Each row was made from one walk, in order. Every step used is in the known rows, and no mark comes twice. Write each row's walk.
Known rows
S/W/T: [ -9   3   5  10   1  18 -22  -4   0  -8  -9   6  -7  -7   2   7  -5]
W/G: [ -1  -3   4  -6  -7  -4  -9   8  -7  -2  11  -2 -10  -4   5   7   3]
S/C/T/W/G: [ -6  -3  -3  -2  -8   3  -6  11 -13   4   2   8  -6   1  21   5  -6]
S/X/T/W/G: [ -3  -4  -1  11  -4  -9  -9   7 -15   8  11   6  -7   1  11   8   1]
S/X: [  4   2  10  -1  -2  -1  -2 -11  -7   1  -7   5 -15  -4  14   3  23]
C/T: [ -1  -1   9  10  -9  18 -18   5  -5   1  -7  11   4  -9   5  -1   4]
W/T/X/G/C: [  2   6   9 -25  -7  34   6   3  -9   7 -13  14  -4   4  -4  -1  -2]
W/G/C/T: [ -7   1   7  -5 -17  31 -13  18 -11  -2   0  13   0  -3  -5   5  -5]
T/X/S/W/G: [  7 -16  -4  -5  -4  -8  21   4  -8 -11   1  -2  -2  -3   0  13  -8]
S/C/T/W: [-5 -1 -3  8 -3 11 -4  2 -9  6 -8 16 -3  0 24 -1  0]
S/X/G/C/T: [  2   6  13 -13 -14  29  -8  -2 -11   5 -15  26   4   0  -9   0   6]
C/T/W/G: [ -6  -6  -1   3  -9   7  -8  12 -12   7   9   5   0  -2  15   3  -5]
G/C: [ -4   4   3  -3  -7  25   1   3  -5  -2   0  11 -10   0  -4  -1   5]
S/W/G/C/T/X: [  2  -5   4   1 -11  36  19  14  -8  -7  -9   5   0   1  -9   4  -3]
C/T/X/S/W: [  8 -16  -1  10  -3   9  17  -1  -5 -10 -15  10  10  -6  -1   7  -6]
W/G/C/T/X: [  3  -3   7  -8 -13  34  14  20 -12   1  -7   5  -2   0   2   2   2]
W/G/C/T/X/S: [  6 -14   2 -16 -14  18  17  18 -17   0  -8  11   5  -3   8   9  -9]
T/X/G/C: [  9   3   6 -21  -7  24  22   0  -8   5  -8  13  -2   7 -12  -4   4]

Which walk is each row?
[-8  0 -2  9 -8 33  0  7 -9  7 -2 18  2  2  9 -5 -3] | G/C/T/W
[ 13  -2  11 -11  -8  14   7   0  -7   9 -13  12  10  -2  -4  -5   4] | C/T/X/G
[ -1   2   7   3  -7  13 -15   4  -6  -2 -15  16  -4  -5  13   3   4] | S/C/T
[  8 -12   3  -9 -11  23  18  11 -13   1 -15  15   7  -4   8   4  -4] | G/C/T/X/S
[  8  -2   7  -2  -5  18  12   8  -8   1 -21   7  -6  -2  18   0  10] | S/C/T/X
[ 15  -1   8 -16  -3   3  17  -5  -5   8  -7   6   1   2  -3  -5   8] | T/X/G
[ -3 -11  -6  -8  -9  -7  -2  11 -17   3   1  13   0  -1  26  10 -13] | X/S/C/T/W/G
[ -2  -9  -6   2  -4   2   0   2 -12   6 -10  21   3  -2  28   3  -8] | X/S/C/T/W
[ -3  -4   0   5  -4  -2  -3   1  -3 -12   9  -2  -7  -2  -9   9  -3] | S/W/G
[  2   0   9  -5   0  22   0   6  -6   5 -14  -2 -11  -5  20   1   7] | W/T/X
[ -4   1   0  -3  -9  28  -1   2 -10  11  -3  24   9   4  -1  -7  -7] | X/G/C/T/W
[ -8  -1   3   5 -14  32  -8  12  -7 -11  -1  13   2  -2 -16   7  -9] | S/W/G/C/T
[ -1   3   3  -6  -9  25   3  -5 -13  12  -9  25   4   5   5  -4   2] | S/X/G/C/T/W
[  7   2  11 -20  -3  14  -1  -2  -7  10 -13   7  -1  -1   5  -1   1] | W/T/X/G
[  5  -6   1 -19  -1   1   7   3 -12  -1 -22   9 -11  -3  30  11  -3] | W/T/X/S/C
[ -1   5  10  -9 -15  32 -11   4  -8   3  -9  25   9  -1 -15  -3  -4] | X/G/C/T
[ 12 -14   0  -9  -2  -4  22   2  -9   1  -8   4  -1  -5  17   4   3] | T/X/S
[ -7   1  -1   3  -9  13  -1  11 -17   5   7  13 -10   6   1   7  -1] | S/X/T/W/G/C
[  6   1   7 -11   0  15   3  -7  -3   1 -15   7   2   0  -6   1  -3] | S/W/T/X/G
[ 11 -15   4  -3  -7   8  13   8 -11   2 -14  10   9  -9  15   4  -1] | C/T/X/S
[  4 -12  -2   4  -6  24  23   3  -7 -11 -16  15   8  -2  -8   7 -10] | G/C/T/X/S/W
[ -6  -5   1   3   0   8 -18  -4  -4  -9 -11  11   0 -10   6  12 -14] | X/S/W/T
